Every row comes from one small tree of marks. Brackets hold a mark, then the marks that hang from it, in the order of their numbers. Every link used is in the known rows. Which tree was each row made from?
Known rows
{q_355 q_145 q_451 {q_937 q_488}}: [  0  -9 -19 -13  -9   2 -13 -32 -48 -29 -10  70   0   7  15  40  -3  -3
   9   0 -54  12 -31  23   1  18  14  20 -31 -13 -29  28 -28   7  -2  28
 -11 -44  15 -61   1  18  28  -4  70 -22 -22 -14]
{q_658 q_208}: [ 11 -12  26  -2  -4  33  -1 -48 -15   9  36  13  -4  -6  28  36  20  17
   7  16 -23  34 -12 -21   3  23  24 -14 -26  26 -29  55  -3 -13  13  27
 -11 -21  -6  -5  -7  38  16  18 -16 -38  25   6]
{q_937 q_488}: [  0 -10  18 -13   5  26 -15 -26 -42 -15  31  43   0 -31  28  55   6   7
  18  18 -40  10 -13  14  13   2   7 -18 -27  32  16  54 -11   0   2  24
 -21 -25 -16   2  -6  24  22  11  20 -23  -9  16]
{q_488 q_937}: [ 11  -4  13  13  11  21   0 -12 -50  -7  27  38 -14 -36  33  48   7   4
  20  26 -60  -8 -10  -2  23   7  13 -36 -30  24  -2  41 -23  -5  12  21
  -4 -32 -13  -9  -4  29  26  -6  19 -34   3 -21]
{q_355 {q_350 q_488} q_451}: [-19   9 -14  -6  20   0 -34 -13 -47 -21  16  66 -22 -43  42  55   3  -8
  26  10 -46   2 -42  34   1  34  31   4 -34 -19 -15  31 -53   2  10  37
 -17 -38  10 -30   4  15  18 -27  53 -16   4  -6]
{q_208 q_658}: [  6 -12  16  -2  -2  31  -1 -52 -13  13  39  13  -8 -14  28  34  14  18
  16  12 -26  30  -9 -20   0  25  23 -17 -36  22 -28  55   2 -18  12  22
  -5 -20  -7  -2 -11  35  17  23 -13 -31  18   2]
{q_350 {q_355 {q_145 q_208} q_451} q_488}: [  5 -23 -22  -9 -41   5  -3 -43 -16   6 -31  56 -13 -11  20  58   6  -4
  20 -26 -28  42 -48  15  11  42  34  23 -30 -22 -30  46 -17   3 -18  22
  -6 -49  16 -35  -1  22  17  -4  32 -42  -2 -18]
{q_350 {q_355 q_145} {q_488 q_937}}: [  9 -19  -8  -1 -12   7 -12 -11 -47   0 -12  67 -10 -37  22  70  -4 -10
  28   9 -60  -5 -37  22  32  11  14 -23 -34  -5  12  49 -34   0 -16  27
   8 -43   3 -11  -7  16  21 -34  40 -45  -5 -34]
{q_355 q_451}: [  3 -10   2   6   2  18  -9 -28 -41  -7  18  42 -14 -27  32  55  22   0
   6   0 -40  18 -25   0   2  31  22   1 -36   3 -19  33 -24   2  10  19
 -11 -36 -10 -35   2  25  26   3  26 -32   4 -13]
{q_355 q_145 q_350 q_451 q_937}: [ -4   7 -34   5  -4  -8 -22 -26 -35 -15 -13  58  -6  19  15  22  -3  -6
   9   0 -58  19 -43  22 -13  41  25  28 -29 -43 -58   2 -54  -6  19  37
  -9 -45  39 -73   4  23  23 -14  77 -23   2 -24]
{q_145 {q_355 {q_350 q_488}}}: [-23  11   4 -18  22  -1 -67 -22 -30  -7  19  45 -21 -52  48  63  10 -10
  26  22 -36   5 -18  28   9  33  23 -16  -7   9  -5  40 -46 -16  18  44
  -7 -19  27  -1   4  21   7 -16  20 -14   4 -23]
{q_488 q_497}: [ -7 -10  21  14   6  34   1 -13 -48  -7  29  45 -15 -24  41  67  18  11
  30  38 -40   7  -8   4   4   2  19 -27 -53  38   4  54 -18  10  11  11
  -1 -32 -21  -5   1  31  22  11  26 -31  10   9]
{q_355 q_145 q_451}: [  5 -19  -8   4 -16  15   0 -36 -32  -2  -3  46 -10  13  15  54  16  -2
   0 -12 -36  40 -32   2   1  34  32  12 -38 -14 -29  26 -21  -7   6  18
  -3 -37   4 -51  -7  28  28  -3  38 -43   1 -19]
{q_350 q_355}: [  8 -19   6   2 -16  26  -8 -23 -31  18  16  31  -4 -44  27  56  16   2
  18   3 -38   5 -27  -3  17  24  -1 -14 -31  17   7  54 -22   5   3  21
  -7 -36 -12   0  -3  25  21   8   6 -33  15  -9]
{q_350 q_355 {q_488 q_937}}: [  6  -9   1   3   4   7 -19  -1 -58  -4   8  64 -16 -74  38  66  -1 -11
  37  18 -61 -26 -33  18  35   6   3 -34 -35  11  25  58 -35  10  -8  26
  -2 -42  -9   8   1  12  21 -30  22 -34   4 -26]
{q_937 {q_488 q_497}}: [-12 -11  20   1   8  34  -6 -13 -58 -25  31  59  -5 -34  44  74   9  12
  35  37 -43   1  -9  24   7 -11  15 -21 -50  47  25  56 -17  18   5  14
 -10 -29 -26   6  -2  23  22   9  40 -20  -6  25]
{q_145 q_208}: [ 13  -8  11  -1  -7  28   7 -48  -4   6  22   7  -9 -13  31  31  12  19
  14  11 -26  40  -9 -15   5  23  19 -11 -24  28 -31  54   6 -10  13  19
 -17 -30   1   1  -5  43  22  22  -6 -34   7   8]
{q_355 q_145 q_350 q_451 {q_937 q_488}}: [-11   3 -36  -8  -2  -8 -30 -23 -48 -33 -11  73   2  11  16  33  -7  -4
  15  -2 -64  10 -41  43  -6  29  18  34 -23 -32 -40  10 -50   0  10  42
 -15 -46  30 -70   2  17  23 -12  92  -9 -14 -11]
{q_350 {q_355 q_451 q_937}}: [  3 -11 -26  12 -14   0 -14 -21 -45   0  -6  57 -10 -44  30  39  10  -7
  13  -5 -57  -7 -39  10   6  38  -6  13 -39 -17 -29  34 -42  20   4  27
  -9 -55   6 -43  13  14  22  -3  40 -20   8 -29]
{q_488 q_497 q_937}: [ -2  -6  17  24  17  26   5   2 -71 -20  26  55 -19 -40  44  68   9   9
  36  43 -65 -15  -4   9  11  -7  17 -38 -54  35  12  46 -25  10  13   7
   1 -38 -21  -7  -2  28  27  -6  37 -31   8 -11]
{q_968 {q_488 q_937}}: [ -5  -1  19  26  27  16 -12  -7 -74 -21  23  51 -12 -37  40  57   4 -11
  31  31 -67 -22 -21   7  28  -2   9 -45 -31  18  14  30 -20   8   0  28
   6 -27 -16  -3   3  21  34  -8  38 -33  16 -20]
{q_968 {q_488 q_497 q_937}}: [-19  -2  22  39  30  22  -6   5 -91 -34  20  65 -19 -37  53  75   5  -8
  47  48 -69 -32 -12  18  24 -15  16 -49 -55  30  23  33 -21  26   4  18
  14 -33 -25  -2   6  19  33  -8  56 -32  19 -11]
{q_355 q_145 q_350 {q_937 q_488}}: [ -5   7 -18 -14   2   2 -28 -26 -32 -24   0  57  10  10  15  27 -16   1
  22  17 -57  11 -28  33  -2  10  13   7 -20 -11 -26  26 -41  -8  12  44
 -16 -35  30 -38  -2  26  18  -4  75 -13 -13   3]
{q_355 q_145 {q_350 q_488} q_451 q_937}: [-12   9 -34  -8   8 -16 -39 -17 -36 -25 -16  81 -14  -2  24  32 -15 -11
  22   8 -58  11 -49  39  -4  34  29  20 -32 -49 -41  21 -58  -3   6  41
 -10 -46  40 -61   7  16  14 -34  81 -18  -8 -22]
{q_145 {q_208 q_658}}: [ 14 -10  10  -5 -13  33  14 -73  12  17  29  -4  -9  -1  28  18  13  31
  17   5 -17  52  -4 -31  -6  31  31  -5 -27  27 -52  57  24 -21  11  17
 -10 -22   3   0 -14  44  10  37 -27 -33  21   9]
{q_350 {q_355 {q_937 {q_488 q_497}}}}: [ -7 -11  -3   4  -9  16 -16  -4 -58 -18   9  75  -1 -50  40  63  -2   2
  43  31 -63 -27 -22  34  12  -6 -14  -6 -49  29  15  55 -31  37  -2  21
  -6 -49  -9  -6  11  16  19   5  56  -7  -3   7]

Write each row's tree
[ 15 -29 -23   4 -54  17  22 -75   5  25 -20  20  -7  19  11  33  20  15
   5 -40 -18  63 -35 -18  -3  60  36  37 -31 -18 -73  40   7 -13  -3  15
   1 -46  18 -49 -15  33  17  23   6 -42  20 -21] | {q_350 {q_355 {q_145 {q_208 q_658}} q_451}}
[-26   7   7   5  28  18 -31   3 -53 -22  26  70 -20 -41  48  66  -4   2
  47  50 -47  -6 -27  37   3   3  32 -19 -52  15  11  49 -49   8  14  25
  -9 -31   2   1   3  23  12 -18  56 -19  10  15] | {q_355 {q_350 {q_488 q_497}}}
[ -5   6  -3 -11 -12  14 -27 -71  10  16  24  -9 -16  -7  37  24  19  22
  13  -3 -18  47   5 -15  -8  55  36  10   2  18 -74  37  -2 -39  31  36
  -6 -18  33 -13  -8  43   4  29 -19 -18  27 -16] | {q_145 {q_208 q_658} {q_355 q_350}}
[-27  11 -12  -7  18  -9 -65 -22 -46 -17  12  59 -32 -52  47  66  18 -14
  21   2 -37   4 -28  34   1  49  29   7 -14 -13 -17  26 -56  -9  18  41
  -5 -30  26 -30  10  15  11 -28  38 -11   5 -36] | {q_145 {q_355 {q_350 q_488} q_451}}
[  5 -20 -29  -6 -32  -3 -15 -26 -49 -13 -24  73   4 -11  12  46   0 -11
  12 -18 -55   4 -44  31   9  28   0  30 -33 -25 -23  29 -41  17 -12  30
  -5 -56  14 -56   3  11  22  -7  69 -22 -16 -23] | {q_350 {q_355 q_145 q_451 {q_937 q_488}}}
[-14 -15  -9  21   0   6 -12  16 -86 -26  -3  97 -33 -76  52  92   8 -12
  44  18 -66 -36 -38  37  24  12  19 -15 -63   3  20  45 -45  33  -6  11
   7 -58 -17 -23   9   4  25 -37  61 -28   6 -30] | {q_350 {q_355 q_451} {q_488 q_497 q_937}}
[  8  -8  -5 -14  -8  12 -12 -37 -33 -17   4  54  11   8  13  36 -11   3
  16  22 -49  17 -21  21   5   1   4  -1 -29   6 -13  41 -17  -1  -1  32
 -11 -35  12 -29  -5  27  22   3  52 -26 -24  -1] | {q_355 q_145 {q_937 q_488}}
[-13 -13 -20  13 -14   6 -16  -1 -74 -28  -5  89  -9 -52  40  64   3  -4
  34  13 -63 -24 -34  41   7  11  -7  17 -56   7   0  43 -40  45  -1  17
  -9 -59  -8 -36  15   8  23  -4  73  -6  -6  -5] | {q_350 {q_355 q_451 {q_937 {q_488 q_497}}}}
[  0   2  -2 -21  -7   6 -34 -53 -12 -14  13  25  -8 -24  41  32   5   9
  16  14 -39  14   2   9   6  22  -5   0   1  35 -37  46  -3  -2  11  34
 -15 -29  26 -13   8  32  13  27  11 -11 -16 -14] | {q_145 q_208 {q_355 {q_937 q_488}}}
[-25  12 -21  11  15  -1 -29   0 -73 -47  13  88 -12 -29  46  47  -4   1
  35  29 -69 -19 -31  51  -8  15  15  21 -46  -3 -19  23 -54  25  22  29
 -18 -50  12 -49  13   9  24 -11  96   3  -7   8] | {q_355 q_350 q_451 {q_937 {q_488 q_497}}}
[  6 -19 -22   3 -17  -5 -15  -8 -60 -12 -24  83 -19 -36  22  73   4 -16
  23 -11 -62  -5 -51  27  28  27  24   1 -38 -28  -4  36 -45   9 -16  24
   8 -53   6 -44   0   8  28 -40  55 -42  -5 -47] | {q_350 {q_355 q_145 q_451} {q_488 q_937}}
[-15 -20  -4  15  -6  14 -17   3 -62 -12   1  86 -28 -65  48  90  12  -8
  38  12 -44 -11 -45  34  10  19  18   0 -61   3  15  52 -43  34  -6  12
   1 -52 -12 -16  10  10  19 -19  47 -25   8 -10] | {q_350 {q_355 q_451} {q_488 q_497}}
[ 10 -19 -31   6 -30  -1  -5 -27 -35   5 -26  61  -6  -3  14  40   5 -12
   5 -17 -54  13 -48  13   2  40   5  25 -33 -31 -39  28 -36  13  -3  27
   0 -54  18 -64   6  21  25  -6  54 -32  -1 -39] | {q_350 {q_355 q_145 q_451 q_937}}
[-10  -3  14  14  25  19  -9   8 -75 -28  26  74 -25 -58  52  80  -4   3
  48  49 -62 -23 -16  25  20 -15  24 -46 -57  33  29  61 -33  16   2  14
   1 -35 -14   4   3  18  22 -25  45 -31  -4  -9] | {q_350 {q_488 q_497 q_937}}
[ 16 -13 -24 -14 -31   5 -12 -44   1   8 -28  47  -5  -7  20  30 -17   1
  27   1 -40  28 -39  14  11  23   8   5 -24 -10 -35  55 -14   5 -15  32
  -5 -45  31 -15   1  26  13  -2  29 -34  -6 -13] | {q_350 {q_355 {q_145 q_208} q_937} q_488}
[  5  -9  12 -13 -19  24 -14 -80  18  21  23 -14 -17 -10  38  34  27  22
   8   1 -10  53   9 -29  -4  43  28  -4  -7  34 -60  52  17 -31  17  23
  -2 -16  18  -7  -8  42   8  36 -41 -31  16 -17] | {q_145 {q_208 q_658} q_355}
[-20  20 -10 -19  26 -14 -68 -26 -31 -16  15  53 -21 -51  47  43  -4 -10
  28  30 -53  -8 -19  33   6  31   6 -10 -15  -4 -23  33 -55  -5  20  51
  -8 -25  43 -16  16  21   3 -15  39  -7   1 -32] | {q_145 {q_355 {q_350 q_488} q_937}}
[ -5 -21  -4  11 -12  15  -7   7 -63  -8 -10  82 -17 -37  31  87   1  -8
  47  24 -62 -15 -35  30  25  -3  21 -25 -55   6  22  54 -38  12 -15  14
  14 -48  -5  -9   0  14  22 -29  59 -40   0 -23] | {q_350 {q_355 q_145} {q_488 q_497 q_937}}
[ -7  13 -29   7  12  -5 -29 -18 -45 -20  10  57 -11 -22  33  24  -2  -1
  13   9 -64  -3 -35  20 -12  41  16  17 -30 -24 -46  14 -55   4  26  37
 -17 -45  24 -53  11  22  18 -10  64  -8  10 -16] | {q_355 q_350 q_451 q_937}
[  1   6 -14  -4  -1  -1 -11 -26 -24 -20  -8  48 -14   3  25  37 -12   6
  32  13 -54  23 -31  20  16  18  43  -9 -18 -11 -35  35 -27 -21   5  33
  -8 -38  33 -20 -12  31  14 -23  49 -40  -1 -15] | {q_355 {q_145 q_208} {q_350 {q_488 q_937}}}
[ -1 -10  -4  -4 -21  14 -11 -80   2  13  16   1 -24 -11  36  38  33  15
   2 -21 -11  49  -3 -23 -11  63  36  20 -11  13 -74  38   9 -26  15  20
   1 -28  19 -36  -2  36  14  28 -23 -27  14 -30] | {q_145 {q_208 q_658} {q_355 q_451}}
